Known rows, with every step that occurs:
ruzut, pufi, berov: [ 1.01 -1.88 -0.43  3.68 -0.59 -1.92  7.27 -0.19  3.11  1.74  1.55 -0.69
  1.28 -0.63 -3.07 -4.21  1.80  0.14  2.66 -4.34]
zelo, berov, pufi: [-1.87  0.07  1.72 -3.98 -2.20  4.59  0.78  0.79 -0.41 -0.60  4.42  0.98
 -2.89 -0.19 -0.07  4.21 -1.13 -0.85  2.07  2.47]
refe, pufi, berov, zelo: [-0.17 -1.92 -1.22  3.95 -2.36 -1.18  3.80  0.87  0.19 -2.42  0.63 -0.57
  1.02 -0.62 -4.49 -3.03  2.46 -2.75  3.36 -1.06]
ruzut, pufi, refe, pesi, berov, zelo: [-0.32 -4.79 -1.00  4.84 -3.29  1.34  2.44  2.22 -1.38 -1.46 -0.90  1.38
  1.05 -1.19 -1.21 -3.00  2.79 -3.32  1.42 -0.78]
pesi, refe, zelo, berov: [ 1.08 -2.62 -0.66  1.68 -5.82 -0.98  0.17  2.19 -4.46 -0.61  3.77  2.24
 -2.45 -3.12  3.23  1.67 -3.07 -2.28 -0.47  4.31]
zelo, berov: [ 2.17 -1.40  0.39 -1.25 -4.44  0.84  1.59  2.70 -1.75 -0.69  4.79  1.94
 -1.22 -1.49  2.13  0.92 -1.83 -2.65  0.65  1.57]
ruzut, pufi, refe, zelo, berov, pesi: [ 4.13 -3.60  1.39  0.12 -2.64  1.00  2.02  1.59 -1.14  0.94  0.35  1.55
 -2.78 -5.46 -0.60 -2.29 -3.34 -1.90  0.54  1.22]
pufi, refe: [ 2.50 -2.48  2.02  1.88 -2.23  1.50  3.20  1.95 -0.18  1.48  2.72 -1.22
  0.82 -5.29 -0.12 -5.53 -2.35  0.70 -1.89 -1.25]
ruzut, pufi: [ 0.48 -2.92  0.29  2.05 -1.79  1.55  2.81  1.96  4.23 -2.04  2.97 -2.16
  0.31  0.93 -0.20 -5.24  0.69  2.14 -0.11 -3.63]
berov, pesi, refe, pufi, kaso: [ 2.23 -1.32  4.32  1.27 -1.19 -0.18  3.04  1.02  3.17 -4.53  2.75 -1.34
  0.24  1.23 -0.93 -4.94 -0.92  3.43  0.70 -2.62]
pufi, refe, pesi, berov: [-0.17 -4.00  0.86  3.32 -2.84  1.46  1.64  2.15 -3.54  2.10  0.45  4.32
  2.04 -3.66  0.54 -1.93  0.82 -2.64 -0.38 -2.34]
pesi, refe, zelo: [-0.92 -3.95 -0.65  5.90 -4.03 -2.36 -1.43  1.62 -4.37 -0.31  2.09  0.28
 -1.38 -0.75  1.99  0.19 -1.25  0.57 -0.74  2.51]
zelo, refe: [ 0.96 -1.31  2.03 -0.30 -1.62  2.16 -1.47  2.00 -0.98 -1.93  4.99  0.03
 -0.22  2.36  3.61  0.63 -2.09 -0.40  1.35  0.55]
berov, zelo, refe, pufi: [-0.94 -0.47  1.37 -0.46 -2.90  3.29 -2.18  2.18  0.78 -6.78  4.01 -0.70
  0.62 -1.54 -0.68 -4.01 -1.91 -0.55  0.22 -0.52]
pufi, berov, zelo, refe, pesi: [ 0.77 -3.24  0.44  2.23 -1.64 -1.48  0.03  5.30 -3.77  1.17  0.72  1.09
  0.07  1.02 -0.57 -0.58  1.29 -5.21  1.32  0.92]
berov, pesi, refe: [ 1.65 -2.74  4.09  1.00  0.34  1.13 -2.88 -1.32 -0.39 -1.37  1.70  2.98
 -3.27  1.33  3.56 -1.05 -0.10  1.52  2.13  2.86]
refe, pesi, berov, pufi: [-4.15 -1.67  1.67 -0.84 -1.01  4.59 -0.08  0.55 -1.75  0.76  1.69  3.05
 -0.75  0.66 -0.97  3.79  1.71 -1.04  2.20 -0.39]
refe, pufi, ruzut: [ 0.46 -2.28  1.51 -0.06 -1.88  1.77 -3.96  1.31  0.62  1.50  4.68 -1.06
  2.97 -1.22 -2.15 -6.21  0.75  2.32 -1.36 -3.38]
berov, pufi, kaso: [ 0.40 -1.03  3.27  0.21 -0.72  0.89  5.45  1.54  2.49 -1.12  3.39 -2.94
 -0.11  4.57 -1.85  0.81  0.54  2.90  2.27 -2.41]
pesi, refe, pufi: [-1.49 -0.57  2.59  0.32 -2.36  2.22 -2.92  0.44  1.23 -5.71  4.07  0.98
 -0.32 -2.29  0.63 -5.17 -1.30  2.17 -1.04 -0.21]
zelo, refe, pufi, ruzut: [ 0.66 -1.84  2.08 -1.00 -1.68  2.67 -5.01  1.19  0.35  0.75  5.35 -0.99
  2.67 -0.83 -0.60 -5.48 -0.48  2.09 -1.05 -2.40]

Rows:
[-0.93 -4.43 -1.22  4.60 -3.32  0.50  0.81  2.51 -3.09 -1.52 -0.37  2.44
  0.94  1.39 -0.87  0.10  3.64 -4.24  2.62 -0.10] -> refe, pesi, berov, zelo
[-1.53 -2.76  2.14 -1.24 -0.45  4.13 -4.11 -0.05 -1.72  4.70  3.52  1.34
  1.38  1.37 -0.20  0.51  1.95  0.84  1.17 -0.97] -> zelo, refe, pesi, berov, pufi, ruzut
[ 1.84 -2.60  3.47  2.06  1.09  0.03  0.39 -2.57  1.38 -0.35  0.68  2.74
 -2.86  0.29  1.89 -2.67  0.55  1.56  3.02  1.43] -> ruzut, pufi, berov, pesi, refe
[-0.43 -1.32  3.02  0.85 -1.08  1.84  5.66  0.24  1.89 -1.23  2.85 -0.95
  0.56  3.97 -1.14  1.64  1.00  2.59  2.85 -3.09] -> pesi, berov, pufi, kaso
[-0.35 -1.55  3.38  0.32 -0.91  1.77  4.64  1.47  0.74 -0.85  2.52 -0.50
  0.39  3.88 -0.51  1.87  0.56  1.29  2.56 -2.28] -> zelo, refe, pesi, berov, pufi, kaso
[-4.12 -0.99  1.73 -1.00 -1.03  5.52  0.43 -1.38 -0.36 -0.55  2.77  2.37
 -0.75  1.17 -0.26  4.13  1.12  0.65  2.99 -0.57] -> pesi, berov, pufi
[-0.07 -1.88  1.77 -2.80 -1.43  3.50 -2.80  0.23 -0.59  4.29  4.95 -0.10
  0.08  0.49 -0.68  0.31  0.81  1.11  0.81  0.36] -> zelo, berov, pufi, ruzut
[ 1.40 -1.09  3.67  1.79 -1.98 -0.52  3.38  1.52  3.03 -4.83  3.72 -1.97
  0.92  1.52 -0.53 -4.90 -0.67  3.66  0.05 -2.83] -> pesi, refe, pufi, kaso
[ 0.20 -2.28  2.40  0.21 -1.56  1.87 -5.36 -0.01  0.54  0.73  4.68 -0.11
  1.87 -0.98 -0.18 -6.30  0.69  3.19 -1.29 -1.49] -> pesi, refe, pufi, ruzut
[ 0.18 -0.67  3.46 -1.48 -1.99  2.83 -3.06 -0.08  0.98 -5.39  3.12  2.54
 -1.82 -3.86  0.58 -4.64 -2.32  0.94 -0.16  1.13] -> zelo, berov, pesi, refe, pufi
[-4.01 -1.41  2.01 -1.49 -0.85  5.15 -0.84  0.37 -1.93  0.18  2.17  3.08
 -0.98  0.96  0.12  4.31  0.86 -1.18  2.46  0.31] -> zelo, refe, pesi, berov, pufi
[ 1.52 -2.29  2.94 -1.33 -1.53  2.33 -5.36 -0.34  0.20  0.90  4.16  1.19
  0.67 -2.40 -0.03 -5.72 -0.30  2.11 -0.74 -0.29] -> zelo, berov, pesi, refe, pufi, ruzut
[-0.81  0.07  2.15 -1.41 -2.58  3.37 -2.38  2.11  0.97 -5.69  5.00 -0.27
  0.90 -2.09  0.07 -4.08 -2.92  0.53 -0.66 -1.53] -> zelo, refe, pufi
[ 1.91 -2.34  3.67  1.90  0.95 -0.42 -0.39 -2.45 -0.21  0.22  0.93  3.43
 -2.83  0.51  2.09 -1.16  0.49  0.85  3.35  2.23] -> pufi, berov, pesi, refe
[ 1.14 -0.62  3.00 -1.20 -1.94  1.17  5.97  1.73  1.93 -1.27  3.97 -1.93
 -0.88  3.06 -0.98  1.70 -0.57  1.57  2.21 -1.00] -> zelo, berov, pufi, kaso
[-0.68 -2.46  1.44 -1.29 -2.05  2.60 -3.76 -0.34 -1.98  4.16  4.47  0.21
 -0.77 -0.25  0.29  0.63  0.23  1.52  0.31  2.07] -> pesi, refe, zelo, berov, pufi, ruzut
[ 2.26 -3.00 -1.19  1.69 -6.20 -0.10  3.58  3.19 -2.65  0.44  3.08  0.04
 -1.14 -6.97  0.80 -2.09 -4.19 -2.20 -2.07  1.80] -> ruzut, pufi, refe, zelo, berov
[ 3.26 -2.76  1.96  1.49  1.33 -0.40  4.35 -0.78  2.33  1.93 -0.66  1.24
 -1.07 -0.95 -3.22 -3.34  0.81 -0.50  3.92 -2.83] -> ruzut, pufi, berov, pesi
[-1.11 -3.81  0.29  3.24 -2.79  0.88  0.36  2.37 -3.63  1.25  0.85  4.87
  1.83 -0.27  0.80  0.34  2.19 -2.96  0.92 -2.43] -> refe, pesi, berov
[-0.39 -0.29  1.17  2.50 -0.91 -1.46  3.27 -1.27  0.96 -0.85  2.32  1.52
  0.86 -2.87 -2.49 -4.17  0.39  0.17  2.04 -1.98] -> pesi, refe, pufi, berov
[ 3.53 -3.22  1.18 -0.08 -2.65  0.23  0.39  1.87 -2.85  0.85  0.85  2.62
 -2.88 -2.90 -0.23  0.81 -2.49 -2.84  1.76  1.95] -> refe, zelo, berov, pesi
[ 0.74 -3.52  0.18  2.33 -1.54 -1.05  0.77  5.20 -2.17  0.55  0.52  0.35
  0.05  0.78 -0.78 -2.05  1.37 -4.49  1.07  0.14] -> ruzut, pufi, berov, zelo, refe, pesi
[ 0.10 -3.02  2.09  0.43 -1.41  1.11  1.10  5.15 -2.64  3.52  0.68  0.24
 -0.36 -4.07 -2.25 -2.93 -0.22 -2.37 -1.98  0.02] -> berov, pufi, refe, pesi
[ 0.64 -2.71 -1.45  4.77 -1.90 -2.03  4.55  0.86 -0.74 -0.38  0.45 -0.44
  0.56  1.42 -3.21 -0.93  3.24 -3.11  4.25 -0.34] -> pufi, berov, zelo
[-0.06 -2.42  0.66  1.64 -2.49  2.96 -0.98  0.73 -1.81 -3.58  3.01  1.38
  0.10  2.60  3.30  1.49 -0.20 -2.21  3.20  1.32] -> pesi, berov, zelo, refe
[ 0.09  0.18  0.77  1.29 -1.11 -0.69  3.62 -0.14  0.82 -0.83  2.99  0.66
  1.61 -2.76 -2.92 -3.42 -0.75 -0.98  2.29 -2.88] -> zelo, refe, pufi, berov
[ 4.09 -2.34  2.57 -1.96 -1.41  1.61  0.39  1.27 -0.99  0.24  1.65  3.06
 -2.80 -1.62  0.34  0.29 -1.75 -2.45  2.49  1.26] -> zelo, berov, pesi
